What can hang from each mark:
q_958: q_5 q_71 q_463 q_660 q_877
q_660: q_5 q_877
q_5: q_71 q_463 q_877
q_463: q_5 q_660 q_877
q_490: q_5 q_71 q_463 q_660 q_877 q_958
q_71: q_463 q_660
q_877: q_71 q_490 q_958

In the rows, zero is written as 128.
Known rows, with every way that one mark hangs from another:
q_660(q_5(q_71) q_877(q_958(q_463))): [119 132 142  25 152 101 119  77 172 131  67 126  70 148 160  83 136 118
 120 119 157  99 101 132 201  57 145 197 129 136 147 132 127 135 147  85
 133 175 150 171 130  88 154 151 111]
q_71(q_463 q_660): [ 72 157 152  94 124 113 119 112 137 142 125 134  86 130 135 123 140 105
 136 137 160 158  97 116 143  75 130 160 116 145 122 118 144 161 132 104
 110 122 162 165 124  80 134 137  73]
q_877(q_71): [ 88 175 130  88 138  90 130 102 135 150 118 134 121 135 139 112 118  85
 124 141 118 127  80 117 152  87 119 162 100 128 134  95 142 139 132  89
 120 123 149 146 121 114 149 148  96]
q_71(q_463(q_877(q_490 q_958)) q_660): [111 154 160  57 136  97 111 124 126 144 137 111  77 164 141  94 159 115
 139 138 137 158  77 130 153  70 132 156 127 138 117 103 158 173 149  79
 115 171 170 157 118  67 145 127  78]
q_5(q_71 q_463(q_660)): [ 75 126 130  80 149 116  91 112 154 158  93 147  99 145 144 126 118  74
 170 129 138 133  92  85 157  62 150 163 101 131 143 124 109 133 141 121
 110 127 173 124 122 115 149 140  84]
q_463(q_5(q_877(q_490 q_958(q_71)))): [103 173 144  55 146  76 103  93 119 173 103 123 101 167 153  76 165 105
 122 125 101 122 102 114 158  78 116 151 117 142  98 111 131 137 179  67
 144 162 137 128 104 133 182 144  76]
q_71(q_463(q_5 q_877(q_958)) q_660): [ 85 148 177  29 127 104  88 115 118 141 110 136  78 146 159 124 171  80
 157 134 140 151  64 138 139  57 150 155 112 146 134 120 167 167 134  85
 107 156 148 166 109  66 131 118  61]
q_958(q_5 q_463(q_660) q_877): [ 87 175 147  68 132  96  59 103 116 158  65 147  90 168 159 108 155  94
 145 128 154 116 102 123 161  64 117 152 120 135 186 102 120 137 146  98
 120 131 150 130 121  98 158 123  53]
q_958(q_5 q_71 q_463 q_660(q_877)): [108 172 156  72 116 101  81  84 148 150  72 134  65 168 159  83 118  90
 141 122 210 111 105 129 160  72 128 184 123 146 165 144 132 123 165 121
 120 137 121 151 110  99 173 155  80]
q_71(q_660(q_5)): [ 69 145 143  75 126  94 121  95 136 138 126 150  85 127 132 127 136 114
 132 141 154 133 115 127 150  57 136 159  99 146 145 130 126 153 133  87
  97 115 144 147 123 106 155 140  77]
q_660(q_5(q_71(q_463)) q_877): [104 145 161  56 133 121 124  82 167 123  79 124  72 137 136 111 124 112
 130 140 178 124 110 124 180  57 149 165 108 126 140 125 152 127 140  87
 101 139 150 181 127  96 141 141  95]
q_877(q_71(q_463) q_958): [100 164 135  61 139  92 135 100 141 148 116 110 104 130 159 106 134  93
 125 116  97 134  76 127 162  91 124 181 117 134 120  87 162 152 123  95
 148 158 172 176 119  91 129 139  94]
q_877(q_490(q_71 q_463(q_5) q_958)): [112 143 165  74 137  56 140 137 116 164  87 146  88 198 149 109 163  83
 137 144  94 153 110 127 180  71 125 147 103 134 158  85 143 182 134  79
  82 152 174 167 110 119 168 155  85]
q_660(q_5): [ 80 156 142  80 136  96 123  87 142 154 110 144 100 137 143 124 121 117
 123 147 131 131 124 123 160  60 134 159  93 150 146 131 117 134 129  85
  91 119 136 156 119 125 145 146  82]
q_877(q_71 q_490): [103 184 129  92 147  75 137 113 126 155 131 125 110 152 131  89 131 107
 118 142 112 131  87 119 171  90 110 146 106 121 131  79 142 142 144  68
 115 132 164 127 123 119 165 152  96]
q_490(q_5(q_71) q_958): [ 80 161 154  70 139 121 120 107 159 155 101 152 112 171 143 117 134  89
 132 165  84 112 117 127 183  53 128 168  94 135 149 105 119 122 148 108
 115 150 134 133 102 120 130 150 105]
q_463(q_5 q_877): [ 85 170 168  61 137 105  85 109 119 154  97 157 112 161 152 129 140  77
 149 162 138 144  80 122 143  56 145 137  88 143 146 127 135 135 138  78
  76 126 117 146 109 109 138 134  66]
q_490(q_463(q_5) q_877(q_958)): [ 97 146 157  44 126  82  94 108 131 171 109 124 100 148 156  95 154  91
 153 119 109 143 105 134 143  73 130 171 110 149 128 119 139 140 145  81
 129 142 130 191 139 119 132 132  75]
q_5(q_71): [ 87 153 140  85 140 109 123 107 151 146 102 148 117 139 134 122 117  84
 131 148 133 134  91 105 167  78 131 158 102 138 114 117 116 118 142 105
 105 136 138 147 111 111 140 154 108]
q_490(q_877(q_71)): [ 97 178 137  80 136  95 116 103 138 145 129 124 125 141 138 101 112  93
 133 142 129 129  77 121 139  87 111 156 102 115 125 109 146 122 156  88
 145 115 122 160 137 110 147 135 101]
q_958(q_71 q_660 q_877): [ 97 158 140 101 105  79  77  98 132 154  93 129 102 155 148 115  99  89
 143 128 181 131  94 102 125  83 126 149 106 137 129 124 119 113 171 135
 129 124 129 132  89  86 188 142  75]
q_71(q_660(q_5 q_877(q_490))): [112 152 146  63 132  93 121  96 130 138 129 130  61 148 122  76 148 143
 131 151 173 123 116 137 168  55 133 152 114 132 149 121 138 158 168  56
  97 121 152 141 133 103 180 132  76]
q_463(q_5 q_660 q_877(q_71 q_958)): [ 86 139 154  18 135  76  95 100 100 163 100 138 101 151 176 111 149  57
 169 123 105 115  40 128 137  57 137 153  92 116 171  92 172 157 135  76
 124 142 145 134  99  97 147 118  70]
q_463(q_660(q_877)): [ 97 137 137  68 123 120 108  90 124 173 104 133  93 145 151  83 120 108
 156 146 155 121  92 109 138  59 132 166 106 129 161 125 134 144 166  92
 111 101 137 152 117 108 150 122  66]
q_660(q_5(q_463) q_877(q_490 q_958)): [142 149 131  40 161  97  98  92 152 158 108 110  68 166 144  67 143 139
 137 139 118 116 122 129 186  52 154 179 120 149 140 131 115 144 161  64
 115 159 177 150 139 122 173 129  77]
q_463(q_877(q_490(q_660))): [ 92 163 158 106 121  73  94 124 128 169 122 132 102 173 138  93 134 114
 142 168 156 157  80 126 126  65 141 137  99 123 151  98 121 148 160  83
  88 116 135 135 122 107 174 138  82]
q_958(q_5 q_877): [106 197 149  71 126 103  65 103 120 152  91 148 114 160 133 117 148  86
 136 160 123 127 102 132 152  73 121 144 109 149 143 104 119 113 151  89
 103 131 126 141 112 118 155 121  65]
q_877(q_71(q_463(q_660)) q_958): [ 81 137 134  51 129  90 133  99 125 165 111 110  92 126 170 102 136  89
 148 101 105 126  69 118 149  79 121 178 112 120 149  83 172 164 126 100
 152 144 182 161 115  89 132 127  81]
q_660(q_5(q_71 q_463) q_877): [114 141 143  56 155 120  92  87 177 128  81 139  79 146 127 112 117 100
 145 147 164 117 112 112 179  47 169 174 105 136 141 143 117 120 147  93
  99 139 160 154 139 117 163 141  93]
q_490(q_71 q_660 q_877): [ 88 149 160 106 117  71 110 113 135 157 111 133 112 156 145 110 127  89
 149 154 161 162  63 123 102  80 128 162 104 113 137 128 127 131 178 123
 129  83 109 186 135 103 165 126 111]
q_877(q_71(q_463 q_660(q_5)) q_958): [ 83 141 144  42 129  78 135  93 140 126 125 116  71 114 149 118 151 103
 128 106 126 127  87 144 160  72 132 180 115 130 139  93 175 173 117  85
 145 152 180 170 124  78 146 134  89]
q_5(q_463(q_660 q_877(q_958))): [ 99 126 137  47 149 111  70 109 135 172 107 130  99 163 166 114 126  81
 175 136 112 137  75 102 134  52 158 174 108 144 152 131 122 155 141 108
 117 152 163 144 116 101 144 118  63]
q_660(q_5(q_463) q_877(q_71 q_490)): [131 170 132  63 161  85 106  95 152 136 109 115  74 159 126  80 131 122
 131 140 142 113 109 128 184  61 145 160 108 119 158 106 142 145 150  55
 110 136 185 135 150 125 188 139  82]
q_71(q_660(q_5(q_463) q_877)): [103 142 143  61 140 114  83  93 157 129 109 139  65 139 125 106 133 114
 152 147 178 127 114 124 152  45 166 176 113 146 153 147 125 156 152  87
 102 118 164 153 144 103 171 128  66]
q_958(q_71): [ 87 164 137  93 131 106 121  89 136 163 112 135 116 144 141 109 100  88
 130 134 137 140 113 104 143  85 125 166 100 148 118 133 117 129 158 118
 114 135 134 152  94 116 154 161  89]
q_463(q_5 q_660(q_877(q_71))): [ 90 149 146  42 128  94 106  93 108 161  90 139  87 140 159  87 142  77
 162 130 149 105  63 128 143  58 132 152  94 109 180 100 172 148 155  69
 118  99 147 135 116 110 160 119  60]
q_463(q_660 q_877): [ 79 140 151  74 129 110  98 102 118 166 110 143 110 157 156 120 114  90
 161 151 147 137  79 103 124  57 136 148  93 129 163 120 133 149 143  97
  92 119 133 143 108 102 140 128  67]

Rows:
[104 198 149  72 136  98  63  90 130 143  66 139 101 172 146 105 137  82
 123 124 159 123 117 125 166  83 119 159 123 147 150 117 115 120 160 112
 128 161 139 141 104  99 174 154  71]
q_958(q_5 q_71 q_463 q_877)
[ 74 135 153 111 111  40 120 109 145 172 116 131  70 149 131  96 145 136
 132 131 154 153 140 137 148  64 140 156  97 133 171  85 119 168 130  72
  86 113 169 160 147 136 178 161  78]
q_877(q_490(q_463 q_660(q_5)))
[126 130 129  43 130  97 120  85 114 186 116 102  81 165 158  40 123 117
 153 114 132 113  99 116 153  71 120 175 121 128 141 118 138 150 200  91
 141 151 157 141  92 107 179 135  78]
q_463(q_660(q_877(q_490 q_958(q_71))))
[ 95 119 132  70 129  68 129 114 120 195 125 114  82 155 154  75 149 118
 151 107  99 140 116 113 160  76 119 170 118 141 149  81 131 176 137  81
 115 150 185 154 124 122 150 143  72]
q_877(q_490(q_463(q_660)) q_958)
[ 58 144 140  80 147  89 105  79 147 153  75 142  83 151 165 115 144 134
 119 122 163 112 122 100 157  50 123 162 115 125 171 122 120 161 130  77
 132 118 146 140 147 117 162 140  66]
q_958(q_463(q_660(q_5(q_877))))
[ 90 181 157  73 133 126 104 105 147 166 123 136 119 180 151  99 132 113
 136 168  87 120 126 138 153  54 112 165  96 134 152 127 122 123 169  99
 137 126 105 154 125 122 126 127  86]
q_490(q_5 q_877 q_958)
[ 97 186 167  77 153 108 101 110 144 142 119 136 101 180 126 105 150  99
 132 166 131 132  93 122 176  56 126 139 100 117 142  98 132 115 161  77
  84 150 134 121 118 121 142 150 103]
q_463(q_877(q_490(q_5(q_71))))
[ 93 152 170  69 103 103  93  90 134 154  80 122  63 149 164  99 120  89
 156 120 207 133  93 121 138  66 144 159 104 137 143 143 165 130 164 118
 113 118 134 161  99  85 162 140  61]
q_958(q_71(q_463(q_5)) q_660(q_877))
[ 83 182 148  97 134  98  49 110 159 155  90 152  91 164 143 129 145  89
 148 158 148 125 102 103 137  64 142 162 116 157 131 126 112 118 135 105
 116 115 127 131 145 142 163 124  65]
q_958(q_5(q_463 q_877) q_660)
[ 66 147 156  78 125 101 124  97 142 130 119 135  71 125 135 134 141 120
 131 131 166 146 118 129 151  59 137 159 105 143 143 124 146 163 123  93
 101 123 164 168 127  88 141 138  71]
q_71(q_463 q_660(q_5))
[ 92 157 170  75 138 122 109 112 154 127  94 133 106 154 138 138 120  80
 139 152 161 155  76 106 158  69 145 150 104 125 121 115 149 128 127 106
  93 156 144 169 115  82 126 147 100]
q_5(q_71(q_463(q_877)))
[109 165 141  65 121  72 100 118 124 180 122 133  78 165 157  86 154 109
 143 138 110 120  96 137 168  77 113 163 116 156 137 104 126 125 149  90
 107 144 135 128 108 123 155 132  84]
q_877(q_490 q_958(q_5 q_660))
[ 93 156 160 121 125  61 135 127 131 160 108 119  82 166 144 106 153 109
 133 143 156 178  78 122 137  84 128 151 111 115 141  93 141 161 155 108
 102 109 172 172 126  94 167 141  99]
q_877(q_490(q_71(q_463) q_660))
[121 128 152  52 147  72 126 115 102 167 114 121  92 186 167  98 146  90
 154 139 113 143  50 109 144  67 121 156 114 115 150 104 146 164 163  91
 104 151 157 152  99  93 161 125  95]
q_463(q_660 q_877(q_490(q_71) q_958))
[ 57 145 158  68 125 108 105 106 112 173  92 142  85 139 168 123 150  91
 161 123 141 143  97 113 147  58 131 141  93 135 162 116 154 154 132  94
  98 105 159 148 111 101 128 125  45]
q_71(q_463(q_5 q_660))
[ 79 175 172  79 137 114  98 106 121 167 122 117  77 177 152 102 157 120
 153 143 140 145 103 121 152  48 119 137 100 114 178  95 157 151 152  79
  90 126 160 134 124 107 128 130  57]
q_71(q_463(q_660 q_877(q_490(q_5))))
[150 158 148  73 155  89 144 120 139 148  72 126  82 212 158  69 139 121
 113 156 137 128  96 124 197  70 120 173 133 120 159 115 129 174 169  86
 119 162 167 166 117  82 177 150 104]
q_660(q_877(q_490(q_71 q_958(q_463))))
[ 76 146 157  73 137 107 131  93 162 128  91 135  86 133 138 138 126 105
 123 131 153 138 116 118 181  64 140 157  98 132 131 120 141 128 118 100
  98 143 158 168 121 103 133 153  98]
q_660(q_5(q_71(q_463)))
[131 181 131  75 144  89 131 103 129 150 120 115  98 157 128  61 130 116
 123 149 139 118  83 127 170  83 116 157 115 114 137  87 153 142 167  57
 119 128 157 141 128 112 173 140  94]
q_660(q_877(q_71 q_490))
[ 64 180 164 116 127  71  99  93 144 157 100 143 104 160 145 119 171  98
 126 165 139 145  78 119 107  64 127 167 110 115 148 101 125 138 167 108
 131  83 116 160 141 134 163 130  99]
q_490(q_5(q_877) q_71 q_660)
[ 89 164 136  93 163 115  84 109 176 136  85 145 115 153 126 128 133  87
 133 153 136 133  95  80 157  72 151 162 118 136  97 122 104 121 143  99
 129 140 150 137 147 130 160 142  96]
q_5(q_71 q_463 q_877)
[125 155 133  49 148 110 111  90 151 159  87 118  88 155 168  66 137 122
 121 131 141 117  92 126 176  70 133 201 138 149 136 131 122 149 155  89
 139 159 149 175 130  88 144 142  89]
q_660(q_877(q_958(q_463)))
[ 95 165 160  70 119  96  83 123 151 157  85 146  86 192 171 103 128 102
 144 146 146 113 112 139 166  62 113 169 115 143 171 136 122 128 147 117
 138 140 104 150 128  93 150 132  85]
q_490(q_877 q_958(q_5 q_463 q_660))
[ 66 129 148  79 130 117 124 107 143 154  94 134  92 134 149 126 124  87
 153 122 152 141  90  97 158  69 131 155 103 122 141 108 145 138 133 116
 113 129 165 152 112  94 129 140  86]
q_5(q_71(q_463(q_660)))
[111 182 150  76 132  44  91 124 108 147  93 126  93 164 128  96 168  88
 133 121 129 136  94 131 166  86 121 126 105 115 152  48 159 153 136  50
 109 139 185 134 133 114 184 144  63]
q_958(q_877(q_71 q_490(q_463(q_5))))
[117 170 142 103 130  69  95 122 127 161 106 121 100 170 120  90 147 120
 126 137 136 151 124 114 161  86 120 139 119 138 133  73 121 150 146  71
 101 143 177 151 135 113 175 146  67]
q_958(q_877(q_490(q_463)))
[ 87 145 119  58 155  87  87  98 144 162 102 122 105 144 159 103 144  86
 150 118  93 112  69  94 137  72 136 181 120 122 132  92 137 159 139  89
 174 141 174 133 142 123 165 119  76]
q_5(q_463(q_660) q_877(q_71 q_958))
[106 165 162  91 139 106 127 111 137 137 108 116 105 158 149 124 127  93
 134 141 153 168  77 112 135  85 116 161 115 122 114 134 153 131 159 117
 125 115 131 206 134  88 130 129 105]
q_490(q_71(q_463) q_877)
[106 131 155  90 129  78 145 122 139 155  89 143 107 176 147 126 124  78
 132 149  99 154 108 114 155  78 130 177 108 140 149  99 131 179 121 114
 101 150 165 198 111 106 149 157 100]
q_490(q_71 q_463 q_958)
[ 71 145 155  84 129 114 124 118 151 125 112 139  86 127 126 131 138  87
 139 132 168 152  85 111 158  78 137 158 116 132 111 112 146 146 136 112
 113 137 164 157 120  76 136 145  98]
q_5(q_71(q_463 q_660))
[ 81 149 124  58 152  75 113  90 140 157  85 122  99 146 175  89 152 103
 122 104 118 103  67 104 154  78 111 185 134 113 147  85 145 169 135  81
 184 148 163 141 142 102 160 134  87]
q_5(q_877(q_71 q_958(q_463(q_660))))
[103 159 164  45 115  90  74 108 128 161 108 142  91 165 164 119 137  76
 157 154 130 123  69 135 137  63 137 169 109 155 148 121 137 121 136 105
  99 150 106 151 102 104 141 123  80]
q_463(q_877(q_958(q_5 q_660)))
[106 157 160  54 138 114 107 104 138 153 110 116 102 155 161 116 133  98
 136 143 119 151  79 120 146  71 140 171 116 147 121 117 147 148 130  97
 115 168 146 185 113  81 120 131  80]
q_71(q_463(q_877(q_958)))
[104 146 142  67 115  73 117  81 149 135 100 127  73 134 148 101 109 109
 138 137 183 100  82 132 149  62 136 169  98 118 169 112 158 133 139  85
 118 105 134 152 128 101 173 135  90]
q_958(q_660(q_5 q_877(q_71)))
[ 66 133 168  45 135 104  87 109 118 151  81 163 101 158 156 133 138  55
 174 142 155 128  61 107 146  47 147 131  83 116 164 117 146 132 144  91
  83 127 130 124  99 103 143 131  76]
q_463(q_5(q_71) q_660 q_877)
[113 130 153  36 127 121 117 102 155 128 107 115  70 128 138  89 148  97
 146 128 162 130  70 128 163  71 147 186 135 133 109 115 160 150 161 103
 141 161 162 180 118  62 140 126 102]
q_5(q_71(q_463 q_660(q_877(q_958))))
[110 163 141  54 135  91 127  74 143 132 103 126  92 134 137  95 117 108
 123 145 150 105  95 134 163  63 135 169 100 120 161 108 155 139 143  67
 114 121 142 163 130 115 163 138  90]
q_660(q_5 q_877(q_71))
[ 76 180 156  68 135  92 119 106 127 145  96 134  99 134 155 125 149  77
 132 125 128 140  79 129 161  78 130 147  94 126 141  93 171 146 118  82
 113 123 163 156 119 102 135 141  71]
q_877(q_71(q_463(q_5)))
[ 94 140 149  71 121 128 113  92 131 166  99 117  80 142 155  90 124 115
 155 135 170 134  95 111 142  61 133 166 112 126 158 121 155 154 154  98
 116 109 156 173 123  91 134 120  60]
q_71(q_463(q_660(q_877)))
[104 173 135 100 171 101  92 120 169 143  97 136 106 172 118 106 146 109
 127 152 130 136 103  84 178  74 139 146 122 130  92 107 103 126 156  79
 123 149 167 117 149 135 176 145  97]
q_5(q_71 q_463 q_877(q_490))
[ 96 143 148  59 133 100 111  70 150 125  89 128  59 145 142  87 122 117
 126 114 215 117 125 129 162  59 140 182 123 136 160 149 134 162 165  98
 128 142 151 160 120  80 183 162  80]
q_958(q_71(q_660(q_5 q_877)) q_463)
[ 56 139 159 110 106  52  98  89 160 159  94 137  87 138 134 118 147 125
 125 140 162 144 130 121 116  60 149 165 104 133 155  92 120 164 123  78
 115 102 140 177 163 142 174 147  73]
q_490(q_463 q_660(q_5(q_877)))
[104 138 130  70 141 127  81  98 144 170  98 131  87 152 148  91 118 101
 170 143 155 126  98  99 141  51 154 173 109 137 163 136 120 147 162 103
 113 107 165 145 132 113 158 120  56]
q_5(q_463(q_660(q_877)))
[ 72 153 148  71 151 129  68 102 162 155 112 135  96 157 141 114 135  84
 177 133 135 125 101 103 148  48 134 163  98 115 156 134 119 106 172 118
 133 108 138 128 147 127 135 123  85]
q_490(q_5(q_71 q_463(q_660)) q_877)
[103 133 152  65 112  51 105 113 143 149 112 117  90 148 157 115 117  73
 152 120 140 134  58 122 131  82 139 180 110 129 148  79 165 160 109 100
 123 157 152 174 124  92 153 149  96]
q_490(q_463(q_877(q_71 q_958(q_660))))
[ 89 173 152  94 128 112  59  93 164 171 106 131  81 157 139  84 146 109
 159 163 156 131 107 133 128  43 166 184 105 136 173 125 112 131 174 106
 114  89 145 146 152 127 160 127  67]
q_490(q_5(q_463) q_660(q_877))
[ 97 161 174  33 137 107  91 107 124 155  95 129  95 159 171 122 156  85
 146 138 119 148  74 133 151  60 148 157 105 149 133 120 158 147 129  85
 102 160 141 173 106  86 121 124  65]
q_71(q_463(q_5 q_877(q_958)))
[ 83 174 179  63 133 114  89 112 124 147  89 142  98 160 156 135 146  83
 146 151 151 155  82 124 147  59 146 137  93 141 143 124 159 143 127  83
  79 134 137 165 113  91 126 132  59]
q_71(q_463(q_5 q_877))
[ 95 194 169  65 147 111  79 106 139 144  82 152 100 177 152 121 142  84
 130 156 151 132  95 131 168  64 132 161 115 150 164 123 125 135 127  87
  85 154 124 155 125 106 135 148  77]
q_958(q_5 q_463(q_877))
[ 85 154 151  40 148  95  99  98 144 150  81 148 112 144 153 113 168  82
 130 138 104 115  74 112 161  68 136 159 114 138  97 110 130 120 149  77
 138 154 125 143 118 125 150 130  95]
q_463(q_5(q_71 q_877(q_958)))
